Known rows, with every step that occurs:
goni, nagek, seno, vapok: [-1.52 -1.04 -0.67  1.51  0.08 -5.38  0.43 -1.14 -0.24 -1.88  3.27  0.62
 -1.63 -1.95 -1.39  2.03 -1.53  0.78  0.76  0.80]
nagek, seno, vapok, goni, posus, tuno: [-4.91 -2.18  2.13 -3.55 -0.48 -1.57  0.54 -1.46  0.57 -1.55 -4.49  2.51
 -1.60 -3.77  2.30  1.98  3.38 -6.96  1.25  3.11]
vapok, goni, posus, tuno: [-0.40  0.18  2.04 -1.19  1.46  1.51 -0.21  0.06 -0.18  2.31 -4.91  4.41
  1.61  0.34  0.88  2.17  5.13 -5.41 -1.42  1.27]
beru, goni, vapok, seno: [ 0.39  0.50 -0.06  1.45 -2.32  3.35 -1.77 -1.68  2.27 -3.98  2.32 -2.62
 -2.29 -1.53  0.48 -3.07 -1.18  5.38  0.95 -1.97]
dabed, goni: [ 2.37  1.74 -1.79  0.55 -1.86  0.84  1.70  4.44 -0.99  5.49  1.09 -1.00
  1.18  1.92 -0.57  0.98 -1.07  2.18 -1.85  2.16]
beru, goni: [ 4.32  1.97  0.67  3.47 -0.68  2.68  0.19  1.22  1.90 -0.95  1.72 -1.85
  1.52 -1.35  2.23 -0.86  3.33  3.28 -1.27  0.69]
beru, goni, posus: [ 4.32  0.96  2.13  4.47  1.73  3.77 -1.32  0.57  3.78 -3.07 -1.42  0.54
 -0.33 -1.40  1.08  1.76  4.32  2.37  1.22  1.06]
posus, goni, beru: [ 2.65  4.97  2.58  1.27  0.70  5.02 -1.04 -1.39 -0.49 -0.74  1.88 -0.47
 -0.58 -1.13  0.40 -0.10  3.90  3.21  1.10 -0.27]
beru, goni, vapok: [ 2.55 -0.69 -1.19  4.48 -0.18  2.02  0.79  0.31  2.84 -2.16  2.31 -1.41
 -0.43 -1.88  2.33 -3.99  1.10  5.58  1.85 -1.17]
nagek, seno, vapok, goni: [-4.52 -0.39  2.21 -1.66 -3.88 -3.71  2.16 -0.37  0.49 -1.27 -0.08  0.56
 -1.35 -1.91  3.59 -1.54  0.39 -2.33  0.80  3.30]
tuno, dabed: [ 0.96 -0.96  0.29  2.73 -0.99 -0.69 -0.11  3.47 -0.12  1.27  1.16  0.42
  2.15  4.68  1.22 -3.29 -2.56  0.99 -1.57 -2.61]
posus, tuno, dabed, goni: [-0.05 -0.92 -1.97 -3.03  1.64  1.79  0.78  3.56 -2.32  6.05 -2.69 -1.30
  4.90  1.27  0.12 -0.12 -0.34 -5.36 -3.42  0.14]
dabed, tuno: [ 6.65 -0.31  0.77 -1.64 -1.93 -1.41  3.67  1.02 -1.35  4.93  1.37 -1.52
  0.91  1.88 -1.71 -2.17 -2.01  2.01 -5.26 -0.20]
posus, tuno, dabed, goni, nagek, seno, vapok: [-4.72 -2.31 -1.69 -4.05  3.26 -2.24  0.54  0.73 -1.61  2.97 -3.06 -1.82
  3.35 -2.40 -1.72  1.88 -1.83 -7.87  0.91  2.20]
seno, vapok, goni, beru: [-2.42  0.60  4.58 -0.17  1.45 -2.60 -2.13 -2.39  0.77  0.55 -2.53  1.66
 -0.02 -0.73 -1.36 -5.43 -1.21 -0.46  3.42  1.70]
posus, tuno: [ 3.31 -0.82 -3.38 -2.12 -0.32  1.20  0.36  2.61 -2.61  4.91  0.93  0.37
  1.93 -0.27  0.97 -0.11  2.70 -0.44 -6.20 -2.27]
goni, posus, tuno, dabed: [ 1.18 -2.80  0.10  0.22  3.39  1.14 -1.67  2.25 -0.06  1.34 -3.85  3.14
  1.63  1.87 -0.26  1.58  2.20 -4.07 -2.11 -2.66]
goni, vapok, seno, nagek: [ 0.87 -1.99 -5.69  0.12 -1.64 -1.92 -1.47 -2.74 -0.59 -4.44  4.03 -1.50
 -4.54  2.91 -2.06 -0.39 -4.99  5.72  0.02 -6.50]
nagek, seno, vapok: [-1.25 -2.18 -0.61 -0.86 -4.34 -3.45  1.29  1.19  0.50 -1.62  2.37 -0.72
 -2.65 -1.99  2.90 -0.85 -1.04  1.12 -0.37  0.79]
seno, vapok: [ 1.96 -3.80  0.22  1.58  0.24 -4.40 -0.07  2.10 -0.37  2.38  2.08  1.01
  0.68 -0.56  0.05 -4.52 -2.53  3.99 -0.42  0.01]
goni, posus, tuno: [ 3.66 -2.13 -1.15 -0.30  1.90  1.58 -1.34  2.19 -0.52  1.94 -1.96  3.53
 -0.14  0.41 -0.42  2.76  4.24 -1.75 -3.07 -1.95]

Rows:
[ 0.28 -0.67  1.31  2.08  1.73  0.73 -0.11  3.95  1.27  1.92 -3.72  1.31
  1.89  4.61 -1.46  0.93 -2.05 -1.27  1.98  0.43] -> tuno, dabed, goni, posus
[-3.14  4.07  1.37  1.03 -2.19 -1.79  1.71 -1.92 -0.19 -1.26  0.54  1.61
  0.20  0.17  0.69  3.49  2.21 -3.52 -0.74  2.95] -> vapok, goni, nagek, seno
[-2.31 -2.49 -5.81 -4.30  2.34  0.84 -0.88 -0.98 -2.11  0.69 -2.63 -3.14
  1.27  1.95 -2.42  1.33 -4.33 -3.80 -0.67 -3.94] -> posus, tuno, dabed, goni, vapok, seno, nagek
[ 0.17 -0.29 -5.86 -1.11 -0.85 -0.27 -0.30 -0.84 -0.43 -0.80  1.54 -2.84
 -2.56  2.54 -3.48  1.18 -5.74  3.92  1.33 -2.30] -> dabed, goni, vapok, seno, nagek
[ 3.17  0.70 -3.64 -1.54 -2.09 -0.61 -2.29 -1.92 -1.64 -3.57  3.31 -2.42
 -1.87  2.78 -2.51  3.22 -2.56  2.69 -4.38 -4.36] -> vapok, seno, nagek
[-5.01  2.12  3.17 -1.88 -2.54 -2.17 -0.81 -2.06  1.19 -3.05 -1.70  0.33
 -3.64 -1.81  1.59 -1.74  0.37 -2.68  2.74  2.17] -> nagek, seno, vapok, goni, beru
[ 0.00  1.28  3.73  2.01 -0.55  0.28  0.18  0.64  1.68  0.57 -3.35  4.97
  0.20  2.37  0.64  1.25  3.32 -1.18  0.54  1.97] -> vapok, goni, posus
[-0.57  0.83  0.49 -0.13 -3.55  3.99  0.09 -2.22 -0.46 -1.84  4.40 -0.19
 -2.20 -0.27  1.18 -2.06  0.02  5.90  0.82 -1.82] -> posus, goni, vapok, seno
[-1.09  1.21  1.62  0.83  0.49 -1.03  2.21 -2.54 -0.69 -2.31  3.64  0.00
  0.47 -4.78  1.20  3.48  2.66  0.29  2.98  3.47] -> posus, goni, nagek, seno, vapok
[-2.37 -1.13 -3.99 -0.84  0.29 -0.71 -0.88 -0.22 -0.12 -1.77 -0.19 -3.22
 -0.56  4.68 -2.63 -0.49 -7.65  0.66  2.91 -3.44] -> tuno, dabed, goni, vapok, seno, nagek
[ 0.33  4.05  0.49  1.22 -1.30  1.91  2.35 -1.87 -1.13 -2.62  4.40 -0.40
 -0.27 -2.80  1.46  5.77  4.18  0.31  0.64  2.57] -> posus, goni, nagek, seno
[-1.50 -2.09  3.33  0.69 -0.12 -4.05  0.54  0.04 -0.09  2.65 -0.63  2.33
  1.72 -1.18  1.43 -5.00 -1.12  0.34  1.02  2.74] -> seno, vapok, goni
[-0.28  1.05  1.22  2.95  1.73 -1.09  0.18 -2.52  2.47 -4.70  1.45 -2.27
 -0.33 -5.43  0.20  1.74  1.57 -0.23  2.74  3.40] -> beru, goni, nagek, seno, vapok
[-1.10  1.60 -1.04 -3.42  3.35  3.16 -2.08  1.63 -1.89  4.43 -3.88 -1.75
  2.72  1.32 -1.97 -0.39 -0.37 -5.66 -1.39 -0.87] -> posus, tuno, dabed, goni, beru
[ 0.83  0.47 -2.65 -0.15 -0.84  2.61  0.60 -4.00 -0.94 -4.89  4.48 -1.78
 -2.51 -0.30  0.33  1.38 -0.61  5.51  2.01 -3.33] -> posus, goni, vapok, seno, nagek
[ 1.52  4.51 -0.53  0.18  0.40  2.09 -1.89  1.45 -0.13  3.49 -0.43 -1.57
 -0.89  2.21 -3.32  0.29 -0.96  1.84  0.69  0.72] -> dabed, goni, beru
[-3.79 -4.57  5.07 -1.26  4.63 -2.70 -0.92 -0.75  0.65  1.55 -7.10  3.97
  3.10 -0.58  0.41 -2.63  0.42 -6.74  2.89  1.77] -> seno, vapok, goni, posus, tuno, dabed
